Each row comes from the steps of one walk. Every step used is in the known rows, and no mark comes twice. Write the walk behind each row, first mark first.
In the rows, 128 means zero.
Known rows:
Z-F-W-Y-X-R: [123 195 163 111 146 118  66 107 152  70 177 127 149 140 134 128  20 200
 137  88  92  61 152 120 146 126  70 120]
E-F-W-Y-X-A: [ 79 171 156 106  94 147 150 134 130 101 192 144 102 164 117 132  29 142
 163  87  77 118 125 133 152 177 119  97]
E-F-W-A-X-N: [ 80  86  93 158  81 165 185 150 117 158 133 167 161 146 115  96  77 111
 131  34 118 152 103 127 122 183 112 180]
E-F-W-A: [ 89 103  94 171  80 158 181 144 142 129 139 109 127 148 111 104  86 121
 128  56 141 133 113 100 114 177 119 161]
Z-F-W-Y: [106 188 127 155 131 116 118 122 158  93 153 122 119 151 131 107  45 201
 134 117 115  92 129  95 143 128  64 129]
X-A: [112 136 138  99 107 120 136 151 125 115 138 142 118 141 133 132 129 112
 146 150 101 144 161 134 124 157 118  78]
R-X-Y-W-F-E: [139 141 119 151  97 139  98 174 124 107 164 156 133 104 107  96  54 191
 147 130 117 148 137  81 155  50 103 179]
Z-F: [136 135 130 140 158 139 105 129 150 120 137 110 119 159 133 107 120 180
 118 135 137 122 134 102 120 114  91 105]
X-K: [125 116 137 157 148 141 132 112 106 130 114 140 145 138 137 103 100 121
 133 129 111 147 141 106 145 160 166 107]
A-W-Y: [104 181 156 147 159 117 123 138 144 121 160 123 104 139  92 114  70 137
 111 141 109 137 128 109 145 112  60 136]
W-F: [132 124 117 142 111 144 142 135 118 124 165 157 122 159 130  89 112 168
 163 157 125 116 119 107 130 116 133 160]
K-X-A-W-F-E: [108 192 148 134  95 118 155 147 147  93 158 158  86 213 126 106  74 184
 177 149 127 150 192  99 113 138 125  69]
A-X: [137 103 122 120 132 137 132 146 110 133 140 165 138  94 128 145 125  98
 122 107 101 123 116 163 129 145  79 144]
A-X-K: [132  95 131 147 152 149 137 132  91 137 126 177 152 105 135 123 100  91
 125 108  85 139 128 142 145 173 115 126]
Z-F-E: [149 180 151 149 136 127  93 118 162 114 150 100 105 149 132 104  51 201
 124 121 118 118 145  94 108 110  92 103]
E-F-W-Y-X: [ 91 166 151 127 108 153 145 118 130 109 185 131 112 154 113 128  27 151
 151  71  95 105 100 126 158 155 125 131]
E-F-W-Y-X-K: [ 86 158 158 148 124 161 145 105 114 112 176 140 124 164 118 110   8 147
 152  71  81 120 110 115 170 179 154 115]
K-X-Y: [128 128  96 111 136 116 155 146 129 111 102 131 130 156 149 125 119 167
 154 126 169 122 170 129 130 128 135 114]
K-X: [109 135 108 122 124 125 147 121 130 113 108 141 121 176 158 135 141 149
 144 134 156 140 148 126 131 141 167  84]
N-X-A-W-Y: [ 97 205 147  90 153 111 149 165 145 140 158 167  53 128 111 135 102 117
 151 165 104 143 176  91 126 156  93  91]
W-A-X-N: [ 90  73  85 123 113 145 148 153 103 171 124 195 171 113 145 103 102  95
 113  86 108 156 116 155 118 162  90 173]
R-X-A-W-Y: [ 76 177 162 110 136 128  88 172 124 100 158 150 126 124  84 112  90 134
  96 142  77 183 172 101 158 120  65  80]
N-X-Y-W-A: [126 112  67 127 132 130 171 190 145 165 130 161  81  82 143 140 118 121
 157 133 172 123 147  84 117 118 111 184]
F-W-Y-X-R: [112 193 167  96 113 104  86 105 131  73 173 147 159 111 127 153  18 146
 150  76  83  63 147 146 157 140 106 145]
Z-F-W-A-X: [112 108  92 169 115 134 134 154 153 112 140 143 139 126 131 119  78 164
 117  67 134  96 138 114 108 153  27 163]
Y-X-A-W-F: [119 149 186 104 130 138 117 153 130 112 201 171  97 179  96 133  84 159
 165 129 105 112 169 136 130 111  89 105]
X-R: [148 136 145  99 135 123  86 120 128 101 122 114 175 109 129 128 122 107
 119 119 108 115 157 130 120 131 136 128]
F-W-A-X: [100  99  88 162  78 121 160 157 129 117 131 166 149  92 124 142  83 106
 127  49 126  99 135 142 115 171  55 195]
X-Y-W-F-E: [160 146 110 159  96 125 148 167 137 117 173 143 107 124 128 101  43 187
 185 147 131 112 127  92 138  69 101 196]
F-W-A: [ 94 117  92 165  76 115 161 143 145 114 123 134 139 117 124 125  85 129
 130  66 148 103 141 113 117 159  95 177]
R-X-Y: [131 112 120 114 139 133  91 166 113 114 120 131 161  88 100 109 114 158
 102 104 130 141 164 115 147  92  94 150]
A-W-Y-X: [107 184 184 119 170 126 101 129 138 120 189 141 103 145  91 137  46 149
 120 116  99 114 129 137 154 100  64 127]
W-A-X-K: [104  66  92 156 132 156 149 149  97 145 128 174 157 101 146 107  82  77
 105  91 101 150 136 136 125 197  88 152]

Write each row's walk:
[ 89 120 134 110 126 146  85 133  98 150 112 176 183 132 118  94 134 154
 101 106 109 188 135 117 157  95 163 125]
R-X-N
[126 120 171 119 160 149 103 102 102 126 150 159 137 144 139 136  69 138
 138  98 103 117 145 145 153 142 167  97]
Y-X-K
[152 142 104  98 155 119 149 161 135 155 123 148  91  89 127 134 129 141
 159 131 159 102 170 106 116 128 127 159]
N-X-Y
[133 143 146 171 135 138 141 148 140 125 168 142 108 170  82  90 112 166
 142 141 139 125 133  91 124  91  85 166]
A-W-F
[126 187 172 144  98 118 136 158 145 107 181 147  89 170  92  96  60 162
 165 152  97 139 177  95 108 122  80 113]
X-A-W-F-E
[ 89 186 161 117 136 110 135 159 140 109 162 138  97 148 101 117  76 119
 130 165  85 153 160 117 138 142  59  82]
X-A-W-Y
[104  82  82 141 117 143 112 193 123 124 129 140 151  81 116 118 103 136
 101 110 141 166 140  96 149  81  80 173]
R-X-Y-W-A
[105 125  94 174 112 128 132 140 165 109 131 114 131 147 131 106  80 186
 121  81 157  99 146  92 107 140  61 149]
Z-F-W-A
[127 116 106 168 101 146 154 154 131 126 171 167 106 156 140 118 118 152
 176 176 133 137  84  92 149  82 138 165]
Y-W-F
[ 95 183 154 115 111 109 115 112 132  93 178 158 125 125 127 153  19 164
 156  82  98  71 124 146 163 134 102 145]
F-W-Y-X
[100 142 157 127 115 143 104 180 120 104 163 166 124 151  77  96 125 157
 122 143 101 175 176  87 139 102  83 104]
R-X-A-W-F
[145 181 166 178 117 126 130 135 150 119 177 130  98 161  81  85  54 183
 148 128 125 125 147  85 115  92  85 165]
A-W-F-E
[115 148 153 140 116 131 151 168 136 111 170 154  98 176  92 101 114 147
 158 164 112 144 168  98 117 126  81 112]
X-A-W-F
[145 111 103 143 129 120 147 172 136 127 133 129 121 106 127 137 106 139
 153 138 149 124 124 115 144  78  99 169]
X-Y-W
[149 136 179  70 147 134  61 108 121  99 159 137 164 117 130 159  93 124
 130  91  98  87 158 163 131 121 139 117]
Y-X-R
[120 190 197 100 173 121  72 119 137  98 183 129 136 130  92 138  41 131
 113 113  85 105 153 138 148 108  68 128]
A-W-Y-X-R
[ 89 164 126 154  99 146 165 124 136 113 162 116 116 148 110 106  51 141
 143  93 103 126  98 103 151 164 124 138]
E-F-W-Y
[105 189 152 132 141 123  95 114 153  89 180 136 117 154 135 128  23 216
 143  94 108  71 129 120 151 117  68 121]
Z-F-W-Y-X
[ 83 194 160  93  93 101 122 129 131  82 180 169 117 134 130 155  22 151
 168  99  78  84 153 150 161 152  96 107]
F-W-Y-X-A
[118 174 152 105 146 119 150 169 148 148 141 162  60 132 100 148 151 112
 151 145 132 144 189  91 106 146 111  93]
N-X-A-W
[ 94  89  91 166  82 165 181 158 130 134 147 140 135 123 108 117  84 103
 124  42 123 131 108 123 115 193  84 173]
E-F-W-A-X
[111  91 106 148  88 161 154 149 128 112 143 128 169 108 111 117  81  86
 119  35 108 122 127 125 108 192  87 175]
E-F-W-A-X-R
[156  89  92 144 120 143 159 191 112 128 170 188 127 100 128 124  95 135
 170 136 117 111 106 135 145  93  55 205]
A-X-Y-W-F
[107 172 165 107 115 147 112 111 130  88 184 122 146 141 111 128  24 136
 144  66  80  97 121 130 152 160 130 130]
E-F-W-Y-X-R
[112 131 129 163  92 151 169 129 138 119 140 110 123 154 101 118 100 138
 142  69 134 127 112 105 127 155 141 142]
E-F-W
[ 84  98  88 154  77 123 160 148 117 144 121 193 175 108 129 118  80 115
 132  44 123 121 128 143 124 164  88 197]
F-W-A-X-N
[116 152 193  93 142 127 108 146 135 114 175 153 101 159  96 163  94 131
 139 107 105 121 173 149 128 119  86  81]
Y-X-A-W
[ 96 131 140  93 111 137  92 162 111 106 132 153 139 119 115 126 136 125
 109 133  92 177 168 117 144 131 118  74]
R-X-A
[ 97  91  80 162 101 138 154 164 141 139 140 144 117 121 148 137 115 102
 127 135 144 156  97 104 130 115 108 159]
Y-W-A
